Each row was made from one small tree. Brackets hold a mark, then the marks that hang from it, in the order of their numbers. Every link used is in the known rows. Write each row's tree.
Known rows:
(Z377 (Z934 Z500) Z975): [-0.06  1.67 -0.45 -2.90  1.36 -1.10 -0.39  0.93  0.77 -0.34  1.48 -1.30
  1.23 -2.32  0.83  0.60  0.96 -0.98  0.33 -0.25]
(Z450 Z377 (Z543 Z934)): [-1.42 -2.09  3.33 -2.25  4.59  1.78 -0.96  1.72 -1.51 -0.85  2.29 -0.03
  0.34 -0.49 -0.62 -2.07  2.09  2.99 -0.29 -1.07]
(Z975 (Z934 (Z500 (Z450 Z377 Z543)))): [-2.55 -1.43  2.31 -2.18  2.75 -0.26 -1.51  2.63  0.94  1.05  0.81  0.22
  0.23 -1.20 -0.18  1.02  1.08  1.42  0.80 -2.62]
(Z242 (Z450 Z377 Z543) (Z934 Z500) Z975): [-3.67 -0.75  6.06 -2.18  0.78 -0.43  0.70  2.49 -0.61  1.70  2.13  0.32
  3.04 -0.79 -1.94 -1.30  2.61  1.92 -1.40 -1.62]
(Z450 (Z377 Z934) Z543): [-1.16 -1.52  2.97 -2.86  3.91  0.85 -0.42  1.89 -1.49  0.49  2.64 -1.10
  1.32  0.40  0.26 -1.32  1.66  1.13  0.13 -1.09]
(Z975 (Z377 (Z934 Z500)) (Z450 Z543)): [-0.80 -1.08  2.24 -2.06  2.94  2.85 -0.84  3.44 -0.54  1.28  2.07  0.85
  1.24 -0.03  1.78  2.22  2.78  0.36  1.13 -0.69]
(Z975 Z377): [-0.02 -1.69  0.31 -0.77  1.64  0.76 -2.67  0.99 -2.14 -0.15  0.80  0.50
 -0.30 -1.56  0.96  1.49  0.49  1.52  2.11 -0.33]
(Z934 (Z500 (Z450 Z377))): [-2.43 -0.20  1.65 -1.79  1.44  1.39 -3.05  2.57  0.21  0.80  0.72 -0.36
  1.23 -0.97 -1.00  0.43  1.16  1.31  0.48 -2.81]
(Z543 Z450 (Z934 Z500)): [-1.72  1.52  3.55 -2.85  1.38  1.88 -2.71  2.41 -0.31 -1.62  0.80  0.61
  0.19 -1.57 -0.59 -0.27  1.96  3.53  0.16 -2.28]
(Z934 (Z500 (Z450 Z543))): [-1.61 -0.15  1.91 -2.05  1.08  2.02 -1.37  2.94  0.99  1.61  1.75 -0.28
  0.08 -1.04 -1.74  0.44  1.40  0.16 -0.26 -3.22]
(Z543 (Z450 Z377) Z934): [-1.84  0.01  3.99 -2.08  2.75  1.33 -2.87  1.33 -2.08 -1.99  0.57  0.34
  0.85 -0.28 -0.17 -1.81  1.66  5.06  0.91 -1.16]
(Z377 Z934 Z975): [ 0.68  0.89 -0.74 -1.98  1.60 -1.77  0.46 -0.41 -0.12 -0.62  1.32 -1.15
  0.60 -1.52  0.55 -0.01  0.01 -0.19  0.94  0.88]
(Z975 Z934): [-0.77 -1.41  1.02 -1.18  1.96 -1.87 -1.03  1.00 -0.20 -0.61  0.15  0.96
 -0.69 -1.80 -0.11  1.61 -0.34  1.57  1.68 -0.91]
(Z242 (Z975 Z377 (Z450 Z543) (Z934 Z500))): [-1.41 -1.62  2.09  0.00  1.94 -0.46 -0.91  2.23 -0.25  1.31  1.25  1.80
  1.38 -2.47  0.42  1.32  2.60  0.58  1.33 -0.44]
(Z975 Z377 (Z450 Z543) (Z934 Z500)): [-1.51 -2.60  2.28 -1.34  3.42  1.81 -1.14  3.45  0.28  1.36  1.03  2.18
  0.36 -1.08  1.89  2.84  2.71  0.65  1.63 -1.19]
(Z242 (Z975 Z934)): [-0.74 -0.60  1.21  0.05  0.78 -3.36 -0.76  0.18 -0.69 -0.31  0.50  0.81
  0.43 -3.05 -1.25  0.26  0.09  1.40  1.25 -0.17]
(Z500 (Z450 (Z377 Z975) Z543) Z934): [-0.87 -0.37  1.59 -1.36  4.17  0.54  0.42  1.04 -0.07  1.07  1.64 -1.69
 -0.14  1.08 -3.10 -2.35  0.30  1.86 -0.04 -0.31]
(Z934 (Z500 (Z450 Z377 Z543))): [-2.30 -0.78  2.40 -2.26  2.06  2.19 -2.06  3.04  0.36  1.63  1.70 -0.48
  0.99 -0.66 -1.22 -0.33  1.92  0.85 -0.20 -3.15]
(Z500 (Z450 Z377) Z934): [-1.49  0.14  1.85 -1.25  3.38  0.13 -1.55  1.42 -0.57  0.04  0.52 -1.26
 -0.05  1.10 -3.16 -0.67 -0.69  3.47  0.65 -0.96]
(Z975 (Z450 Z377 (Z543 Z934))): [-1.38 -2.13  3.53 -0.85  4.10  2.85 -0.42  2.21 -0.90 -0.47  1.63  1.57
  1.19  0.72 -0.79 -1.06  2.64  2.51  0.20 -0.66]
(Z242 Z450 Z975): [-0.67 -0.44  2.86  0.53 -1.25 -1.14 -0.70  0.93 -1.64  0.67  0.82 -0.06
  1.86 -1.36 -2.40 -0.44  0.98  1.51  1.15 -0.80]
(Z377 Z934): [-0.12  0.54  1.05 -2.33  1.61 -0.92 -0.60  1.14 -0.83 -0.72  1.34 -0.63
  0.30 -0.78 -0.03  1.21 -0.10  1.24  0.95 -0.55]

Which tree is each row?
[-1.79 -0.33  1.75 -1.65  2.19 -0.14 -1.61  1.31 -0.64  0.48  0.87 -1.05
  0.93  0.45 -0.69  0.02  0.11  2.92  1.38 -1.41] | (Z500 (Z450 (Z377 Z934)))
[-1.34 -0.63  2.82 -1.67  4.24  1.08 -0.25  2.06 -0.50  1.00  1.69 -1.34
 -0.40  1.51 -3.38 -1.70  0.16  2.71 -0.11 -1.31] | (Z500 (Z450 Z377 Z543) Z934)
[-1.36  0.04  1.29 -0.53  0.65 -2.80 -1.50  1.09  0.06 -0.05  0.63  0.71
  0.97 -3.67 -0.96  0.79  0.70  0.72  0.72 -1.10] | (Z242 (Z975 (Z934 Z500)))
[-1.26 -0.83  1.47 -1.84  2.90  0.29  0.23  0.90  0.06  1.54  2.00 -1.40
  1.02  0.48 -0.65 -1.57  1.05  1.34  0.62 -0.72] | (Z500 (Z450 (Z377 Z934 Z975) Z543))
[-1.34 -2.23  1.65 -2.17  3.93  0.20 -0.40  1.24 -0.04  0.92  1.83 -0.36
  1.24 -1.39  0.68 -1.78  2.12 -0.34  0.17 -0.87] | (Z450 (Z377 (Z975 (Z934 Z500))) Z543)
[-1.05  0.40  2.40 -2.21  1.79  0.05 -1.70  0.45 -1.71 -0.03  0.82 -0.87
  2.11  0.07  1.05 -1.93  1.22  1.72  1.45 -0.34] | (Z543 (Z450 (Z377 Z934 Z975)))
[-1.03 -0.65  1.72 -3.26  3.73  0.76 -0.32  1.69 -0.25  0.81  2.72 -1.67
  2.14 -0.75  1.03 -1.83  2.49 -0.58 -0.43 -0.74] | (Z450 (Z377 (Z934 Z500) Z975) Z543)
[-1.93 -1.60  3.55 -2.89  4.43  2.40 -1.64  2.73 -0.83 -0.69  2.35 -0.26
  0.81 -1.06 -0.47 -1.65  2.69  2.37 -0.84 -1.93] | (Z450 Z377 (Z543 (Z934 Z500)))
[-1.79  0.51  1.22 -2.08  2.67  0.74 -2.02  1.52  0.61 -1.35  0.69 -0.12
  0.30 -2.00 -0.82 -0.31  1.44  3.20 -0.11 -1.38] | (Z543 (Z934 (Z500 (Z450 (Z377 Z975)))))
[-0.93 -1.73  0.36 -1.08  3.14 -1.66 -1.44 -0.26 -0.92 -0.46  0.21 -0.13
  1.22 -1.50  0.91 -1.00  0.56  1.05  1.47  0.28] | (Z450 (Z377 (Z975 Z934)))
[-0.99 -0.86  2.30  0.01  1.91  1.11 -1.09  2.04 -0.97  0.29  1.78  1.59
  1.38 -2.24 -0.45  0.10  2.83  1.51  0.58 -0.19] | (Z242 (Z975 Z377 (Z450 (Z543 (Z934 Z500)))))
[-0.87 -0.72  4.21 -0.29  0.29 -0.05  0.61  1.58 -1.16  0.40  1.98  0.14
  1.11 -1.41 -2.76 -1.45  2.09  2.52  0.16 -0.95] | (Z242 (Z450 (Z543 Z934)) Z975)
[-0.56  1.86 -0.51 -2.58  1.17 -0.94 -0.29  1.02  1.42  0.40  1.28 -1.47
  1.05 -1.66  0.21  0.71  0.64 -0.31  0.46 -0.55] | (Z377 (Z934 (Z500 Z450)) Z975)
[-0.52 -1.25  1.60 -2.59  3.93  0.15  0.45  0.65 -1.02  0.57  2.51 -1.44
  1.66 -0.18  0.71 -2.26  1.81  0.09  0.14  0.09] | (Z450 (Z377 Z934 Z975) Z543)
[-1.38  0.94  1.95 -3.21  1.54  0.58 -0.55  2.90  0.79  0.90  2.05 -1.10
  0.53 -0.66 -0.51  1.25  1.05  0.59 -0.01 -2.35] | (Z377 (Z934 (Z500 (Z450 Z543))))
[-2.02 -2.41  4.63 -0.28  1.30 -1.52 -0.13  1.75 -1.46  1.54  1.33 -0.13
  2.42 -0.91 -1.21 -1.40  2.09  2.09  1.17 -1.07] | (Z242 (Z450 Z377 Z543) (Z975 Z934))
[-1.04 -0.83  2.21 -1.33  2.22  1.36  0.07  1.60  0.29  0.46  1.73  0.23
 -1.33 -0.30 -2.46 -0.50  0.79  2.95  0.14 -1.61] | (Z500 (Z450 (Z543 Z934)))
[-1.73 -1.01  1.98 -0.96  2.19  0.30 -1.18  2.77  1.10  0.00 -0.09  2.21
  0.78 -1.21  0.14  2.70  1.48  0.63  1.17 -1.52] | (Z975 Z450 (Z934 Z500))
[-0.49 -1.28  2.85 -0.73  2.98  2.67  0.58  2.08 -0.18 -0.49  1.72  1.95
 -0.05  0.23 -1.52 -0.10  2.13  1.83  0.29 -0.64] | (Z975 (Z450 (Z543 Z934)))
[-1.83  0.00  2.03 -2.98  2.91  0.18 -2.54  2.27 -1.12 -0.46  1.30 -1.22
  2.18 -0.80  0.99  0.26  1.25  1.40  0.47 -1.62] | (Z450 (Z377 (Z934 Z500)))
[-2.20  0.33  2.17 -2.25  2.67  1.19 -2.65  2.34  0.31 -1.44  0.74  0.03
  0.19 -1.68 -1.16  0.32  1.40  3.90 -0.10 -2.11] | (Z543 (Z934 (Z500 (Z450 Z377))))
[-1.15 -0.24  2.12  0.22  1.59 -1.02 -0.83  0.93 -1.39 -0.19  0.95  0.68
  2.85 -0.85 -0.84 -0.57  1.51  1.48  1.04  0.22] | (Z242 (Z975 (Z450 (Z377 Z934))))
